Known rows, with every way that one mark hangs from another:
K736[K250[K48] K316[K95[K210]]]: [ -9.2   8.2  14.3 -16.0 -63.3 -28.1 -15.1   4.9   2.6   6.0 -27.2 -24.9
   7.9 -10.0   7.1 -51.8 -10.5  -0.8   3.2 -27.3  -1.0 -19.0   1.7  19.3]
K279[K95]: [ -8.1  -2.2  14.8  -9.9 -14.3   3.2   5.2  -7.3   4.3  11.0   3.3 -11.9
  -2.7   3.0  -6.3 -34.6  -7.9   8.0  -5.6  -2.5   0.2 -15.2  19.9   0.0]
K316[K95[K145 K210 K909]]: [ -6.3  25.7  -9.4 -18.2 -13.6 -22.9  -0.5   4.0   9.4  11.8   0.8  -3.1
   4.2 -35.5  -9.2 -24.5   8.4   8.5   7.0 -22.5  -4.1 -27.3  14.5  22.0]
K95[K145 K210 K316 K909]: [ -1.2  34.6  -5.8 -27.2 -16.2 -24.7 -23.7   6.0  21.3  15.7   0.5  -9.0
  11.6 -39.1  -9.4 -11.1  12.4  12.9  14.1 -25.8  -8.3 -36.5  32.0  20.5]
K95[K210 K316 K909]: [  5.2  37.2   3.9 -29.0 -16.9 -25.3 -13.9  -3.9  20.0  18.2  -2.7 -15.2
   5.5 -28.1   2.1 -11.1  12.6  19.8   7.9 -22.9  -8.1 -38.6  26.7  15.1]
K250[K95[K210]]: [ 10.4   6.1  27.7 -21.4 -16.6 -14.7   5.4  12.8   2.3   2.6 -11.2 -12.8
   9.3   3.4  -1.8 -19.3   6.3   7.0  -8.6 -18.4 -10.3 -27.1   5.7  15.5]
K48[K250[K95] K279 K316]: [ 38.6  -1.7  21.4 -34.6 -18.7 -18.1   4.9   1.0 -22.0 -15.1 -28.6 -14.2
   7.9  12.0  16.4 -21.1  -2.1  14.3  -2.6 -27.0 -26.9  -4.5  -3.0  17.5]
K279[K95[K145 K210 K316 K909]]: [ -4.2  24.6  -8.2 -32.2 -26.2 -21.4 -20.0   3.7  28.2  32.2  11.2 -15.9
   7.3 -34.8 -16.8 -25.3   3.7  18.1  16.8 -24.7 -14.1 -44.4  43.5  23.6]
K250[K48[K145 K279[K95[K210]]]]: [ 31.5  -3.1  18.7 -35.6 -39.8  -4.5  -0.2   3.2 -14.3  10.7 -11.3 -23.3
  -4.0  -8.6   0.1 -20.2  -8.0  25.6  17.7 -22.2 -23.6 -22.2   3.3  16.5]
K316[K95]: [-13.0   9.4  10.0  -5.7 -10.6  -1.7  21.6  -5.1  -2.0   1.7   0.3 -11.4
 -11.0 -10.8   1.5 -34.8  -0.9  -2.0  -2.1  -3.0   8.2  -8.7  -2.4   4.5]
K736[K250[K48[K279[K95]]] K316]: [  4.1 -16.6  24.6 -22.8 -60.0 -16.0 -21.2  -7.0   0.6   4.3 -33.1 -19.7
   7.4   6.7   9.9 -55.2 -17.4  13.5   2.3 -30.4  -3.1  -9.5  18.6  11.5]
K279[K95[K145]]: [-14.4  -4.5   5.8  -7.6 -13.2   2.6  -4.9   3.3   6.0   8.5   7.2  -4.6
   3.7  -8.0 -18.3 -33.8  -7.3   0.6   0.7  -6.2   0.6 -13.1  24.6   5.4]
K250[K48 K95[K145 K316 K909]]: [  1.8  25.1  29.2 -16.4 -23.6 -17.8  -8.1  12.2   5.0  -1.6 -14.6 -16.1
  18.7  -9.3 -14.2 -10.6  25.4   9.3   6.5 -17.0  -3.1 -53.6  15.5  18.4]
K736[K250]: [ -7.5  -4.1  13.3  -6.2 -10.6  -4.3 -12.0  -8.6   1.2 -15.2 -20.7  -3.1
   7.1  -0.4  11.6 -36.8 -10.7  -5.8  -5.8 -13.3  10.1  -9.2   4.3   9.9]
K250[K48]: [  5.8   8.1  28.9  -3.9 -18.5   0.2  -1.2  -2.7 -13.1  -9.7 -16.3 -12.7
  10.1   8.2  -2.7 -16.0   7.8   1.6  -9.5  -1.6  10.7 -15.7   4.4  -2.3]
K736[K316[K95[K145]]]: [-32.8  13.0   5.5  -3.4 -32.2 -14.8  -3.7  10.2   5.4   5.9  -2.3  -9.0
  -5.2 -22.4 -11.4 -40.6  -3.3  -4.0   2.5 -17.2  -2.0   0.2  10.2   2.9]
K250[K48[K279]]: [ 23.7  -0.5  25.7 -19.2 -21.9  -0.8   2.9  -6.2 -14.0 -11.1 -24.5 -11.9
   4.2   2.3   7.6 -17.4   6.4  10.7  -3.0 -14.2  10.5  -5.5   2.7   2.8]
K95[K145 K210 K909]: [  2.7  23.9  -0.7 -18.0  -7.2 -21.9 -19.5   4.8   9.0   5.7  -6.9   3.3
  17.0 -25.9  -9.4  -9.3   9.7  11.1   0.0 -24.5  -7.2 -26.3  26.4  15.2]
K48[K279]: [ 13.5  -1.1  14.5 -20.9  -7.8  -2.1   4.6  -9.1  -3.5  -6.8 -15.5  -3.9
  -3.9  -6.2  11.7 -22.1   0.7  11.7  -2.9 -16.8   4.9   3.5   8.0   2.9]
K250[K48[K145 K316] K95[K909]]: [ 19.1  27.5  45.6 -26.0 -21.9 -16.4   1.8   6.8 -21.1 -15.9 -26.9 -28.2
   7.5   9.4   1.0   4.6  20.4  21.4   1.5 -17.1 -37.2 -46.4  -3.2  11.6]
K48[K250 K279 K316]: [ 34.9   3.7   3.8 -31.7 -15.6 -14.0  -5.7  -9.1 -21.6 -12.1 -23.2 -10.0
   4.0  -0.8  18.4 -20.8  -8.6  14.5   0.7 -23.4 -18.8  10.7   4.5   9.1]

Rows:
[ -7.2   1.4  24.8 -18.7 -21.1 -11.8  -4.9   3.0  13.2  -9.5 -19.4 -18.8
   5.9  -1.5   9.8 -40.0  -1.8  -3.8   4.4 -19.5   0.5 -33.3   2.3  23.1] | K736[K250[K95[K316]]]
[-10.3  10.3  19.3 -16.6 -15.2  -7.2  -2.0  18.1  11.3  -1.8  -1.7 -13.6
   5.1 -12.6 -12.5 -23.1  10.1  -2.8   7.4 -14.6  -3.4 -29.5  11.2  17.0] | K250[K95[K145 K316]]
[-18.6   7.8  25.5  -3.5 -50.1 -14.4  -9.0   1.6 -15.8 -12.2 -28.5 -22.6
  -6.1  -9.9   9.1 -45.4 -13.7  -1.1  13.4 -18.4 -13.3 -15.3 -19.5   9.5] | K736[K250[K48[K145]] K316[K95]]
[  0.6  28.0   0.5 -20.2 -14.5 -23.5  10.1  -6.3   7.5  15.5  -3.6  -9.7
  -2.1 -24.4   3.3 -24.1   7.8  14.1   0.3 -18.3  -3.6 -30.0  10.2  16.7] | K316[K95[K210 K909]]
[ 25.4   4.3  19.0 -14.3 -16.9 -20.1  -2.1   9.6 -15.5  -2.1 -18.5  -3.8
  20.2   7.2   2.1 -22.5  -5.6   5.6  -6.1 -18.8 -19.0 -22.8  -4.6  18.0] | K48[K250[K95[K210]]]
[  9.0  31.4  42.2 -17.0 -21.5 -14.3   1.4   5.8  -8.6  -6.2 -18.5 -24.4
   4.9  -6.4  -2.4  -2.2  20.5  19.4  14.3 -13.3 -23.6 -57.8  -4.8  13.6] | K250[K48[K145] K95[K316 K909]]
[ 13.4 -12.4  13.0 -22.1 -31.8   1.0  -3.3   2.3  -6.9   3.5 -10.1 -11.0
   6.1  -5.0 -12.2 -31.4  -1.5   9.8   6.9 -15.0   5.1 -11.6  19.2  11.5] | K250[K48[K279[K95[K145]]]]
[ 28.0   3.4   5.4 -55.5 -34.2 -11.1  -0.7   3.2  -3.6  14.1  -4.2 -32.0
 -14.2 -15.5   7.4 -19.4 -11.9  29.3  19.4 -32.7 -43.4 -11.8  15.1  20.2] | K48[K145 K279[K95[K210]] K316]
[  9.7   7.1  33.5 -23.1 -29.9  -9.5  -2.0  21.5 -11.4 -16.0 -19.3 -25.1
  16.8  11.9 -12.5 -11.7  16.8  -1.0  -4.8 -14.8 -11.0 -26.7   9.9  15.1] | K250[K48[K316] K95[K145]]
[  0.0  10.6  30.2 -14.7 -29.9  -7.0  -2.7  19.5   0.4  -6.1  -9.9 -21.3
  13.1  -4.2 -16.4 -18.2  17.0  -3.4   7.1 -10.8   2.1 -38.0   7.5  16.9] | K250[K48 K95[K145 K316]]
[ -3.8  19.8  -4.8 -26.4 -22.1 -13.4 -19.2  14.2  17.9  11.5   5.8 -14.3
   6.0 -33.1 -11.0 -19.1   3.0   0.1  15.1 -21.6  -2.8 -21.3  23.8  18.9] | K95[K145 K210 K316]
[  6.3  15.9  43.8 -15.9 -27.9  -3.3   5.8  14.2 -12.5 -10.0 -13.3 -30.1
  -0.8  -0.2  -3.9 -10.1  10.9   7.4  15.7  -8.8 -18.7 -43.2 -13.2  11.6] | K250[K48[K145] K95[K316]]
[ -8.1  11.2  -7.8 -17.5 -20.2 -11.7   4.5  12.1   5.6   9.1   4.6  -8.4
  -1.3 -28.8 -10.4 -32.0  -0.9  -3.8   7.1 -16.7   0.8 -13.1   6.9  20.2] | K316[K95[K145 K210]]
[-16.9  21.1  -1.7  -5.9  -3.6 -13.0   6.6  -2.8   4.8   1.9  -1.0   0.5
  -0.4 -28.0  -8.1 -26.3   9.2   3.8   3.0 -12.4   4.6 -22.2   9.6  11.1] | K316[K95[K145 K909]]
[ 23.2  24.3  40.6 -19.9 -22.5 -20.5  -1.7  12.0 -15.4  -4.0 -24.5 -16.6
  14.4  -0.4  -3.7   2.6  17.8  22.3   4.7 -20.5 -30.1 -54.3  -5.4  17.6] | K250[K48[K145] K95[K210 K909]]
[ 17.1  -4.8  34.9 -20.1 -37.3 -17.8  -8.7  10.9  -5.2 -10.7 -34.4 -17.7
  23.7  13.6   5.2 -31.8   1.6  -1.5  -6.3 -22.7  -0.8 -38.9  -2.3  28.2] | K736[K250[K48 K95[K210]]]
[-29.2   3.4  11.2  -6.2 -38.6 -19.1  -6.6  -4.2   7.8  -1.4 -19.7 -13.6
  -4.5 -10.7  12.2 -58.3 -15.3  -5.0  -1.0 -21.6   1.8  -4.3   0.6   9.1] | K736[K250 K316[K95]]
[-14.7  10.8  35.3  -9.0 -27.9 -32.3 -21.7  -1.2  10.3  -7.4 -36.6  -5.8
  18.4   5.5  10.1 -37.5   2.1  11.2 -11.8 -32.4 -15.7 -32.1  13.1  12.0] | K736[K250[K95[K909]] K316]
[ 23.7  25.1  27.3 -21.2  -7.1 -23.6  -3.8   1.8 -28.0 -17.5 -24.5 -11.3
  10.0   3.1   8.6  -2.6   2.4  21.1   3.9 -21.1 -51.2 -31.9  -9.4  13.1] | K48[K145 K250[K95[K909]] K316]
[ 26.0   7.1  23.2 -13.7 -13.9 -16.9  -3.8  13.3 -27.4  -9.8 -18.5  -4.6
  11.6   0.5   2.8 -13.0  -9.9   9.5   7.6 -18.4 -39.0 -25.4 -21.7  18.2] | K48[K145 K250[K95[K210]]]
[ 29.5  28.1  34.5 -38.8 -33.7 -30.3  -3.5   9.7  -3.4   3.0 -25.7 -30.6
  21.2   8.8   0.1  -1.5  23.5  22.6  -8.5 -27.0 -23.7 -50.2  18.3  21.4] | K250[K48[K316] K95[K210 K909]]
[  3.1  -0.1  35.6  -4.7 -21.1  -3.6  -0.1  18.9 -12.4 -15.1 -17.9  -9.6
  18.8   9.4 -16.9 -17.0  13.8  -4.7  -6.2  -8.3   3.9 -28.6   1.2  10.6] | K250[K48 K95[K145]]
[ 44.4   5.1  33.6 -53.1 -44.3 -21.2   4.8  14.7  -9.6  -2.3 -28.6 -35.1
  10.1   9.0   8.3 -11.3  14.0  19.5  -1.4 -34.4 -20.4 -24.5   9.2  25.3] | K250[K48[K279 K316] K95[K210]]
[  2.7  12.0  -4.3 -34.8 -20.1 -13.9  -9.9  -6.6  21.0  20.6   2.7 -10.2
  -1.7 -32.5  -5.3 -29.3   3.4  24.3  19.3 -26.8  -6.9 -28.1  38.0  18.8] | K48[K279[K95[K145 K316 K909]]]
[ 22.3  11.1  18.0 -37.3 -34.5  -5.3  20.3   0.6 -24.2 -11.0 -17.3 -35.3
 -20.1 -12.5  13.0 -18.5   2.4  15.4  18.6 -18.8 -21.4  -7.9 -17.1  14.2] | K250[K48[K145 K279 K316[K95]]]
[ 26.9   0.7   2.6 -55.8 -36.5 -15.2   0.5  -1.0   8.8  21.0  -3.8 -30.5
  -5.5  -7.6   6.2 -28.8  -7.7  25.2   5.8 -32.5 -23.5  -9.0  31.4  19.2] | K48[K279[K95[K210]] K316]
[-16.0  22.0   1.9 -19.9 -41.8 -39.5 -17.6  -6.1  17.2  13.6 -22.5 -12.2
   5.4 -24.3  12.9 -47.7  -7.3  10.8   2.2 -36.9 -11.8 -25.1  13.8  21.7] | K736[K250 K316[K95[K210 K909]]]
[ 30.8   6.8  23.5 -37.0 -30.8  -7.1   0.1  -3.0 -14.2 -10.9 -25.3 -27.4
   2.4   4.2  11.7 -12.6   8.9  14.6  -1.2 -20.1  -4.0  -3.6  11.7   7.0] | K250[K48[K279 K316]]
[  8.0  -6.7  27.4 -19.0 -49.4 -18.8 -24.4  -5.0  -5.8 -13.0 -44.1 -13.3
  11.6   2.6  17.7 -41.0  -7.6   6.9  -1.4 -32.0   2.0  -0.7   6.3   7.9] | K736[K250[K48[K279]] K316]
[ -1.3  12.5   1.7 -32.6 -32.5 -10.8  -4.5   1.5  22.3  31.2  12.7 -27.5
  -4.1 -18.6  -7.4 -33.7  -6.0  12.9  12.0 -15.9  -8.6 -31.9  31.0  16.6] | K279[K95[K210 K316]]
[ 29.5   5.7  21.9 -26.7 -16.5 -11.8   2.6   4.2 -21.3 -12.2 -19.5 -11.6
  -4.3 -11.2  13.6 -19.8  -6.8  16.5  23.4 -24.2 -34.5 -18.9 -22.1  19.7] | K48[K145 K250[K95[K316]] K279]
[ 14.2   4.9  28.6 -29.8 -46.1 -21.2 -13.1  12.7   8.2  -1.6 -26.8 -30.0
  17.4   0.2   5.5 -32.6   4.0  -0.1   7.8 -25.5  -2.4 -49.0   3.0  32.9] | K736[K250[K48 K95[K210 K316]]]
[  8.4  -2.1  17.8  -0.3  -6.0 -10.5  -6.0  12.9 -19.8 -16.3 -16.6   8.0
  21.8   4.7  -9.4 -24.1  -4.4  -5.8  -3.7 -11.7 -11.4 -14.2  -5.1  12.9] | K48[K250[K95[K145]]]
[ 16.1  13.5  46.7 -24.4 -28.3  -5.5   7.4  15.6 -24.3 -20.1 -21.7 -33.7
   2.1  14.9  -0.8  -3.6  10.3   9.3   2.2 -11.8 -31.7 -31.1 -11.3   9.2] | K250[K48[K145 K316] K95]
[ 11.9   7.1   4.0 -39.3 -22.8  -9.5  22.2  -6.9  -2.0  -0.6  -9.2 -25.4
 -19.4 -14.3  16.6 -30.8   1.3  12.1   5.3 -22.0  -6.1   3.5   3.7  13.4] | K48[K279 K316[K95]]
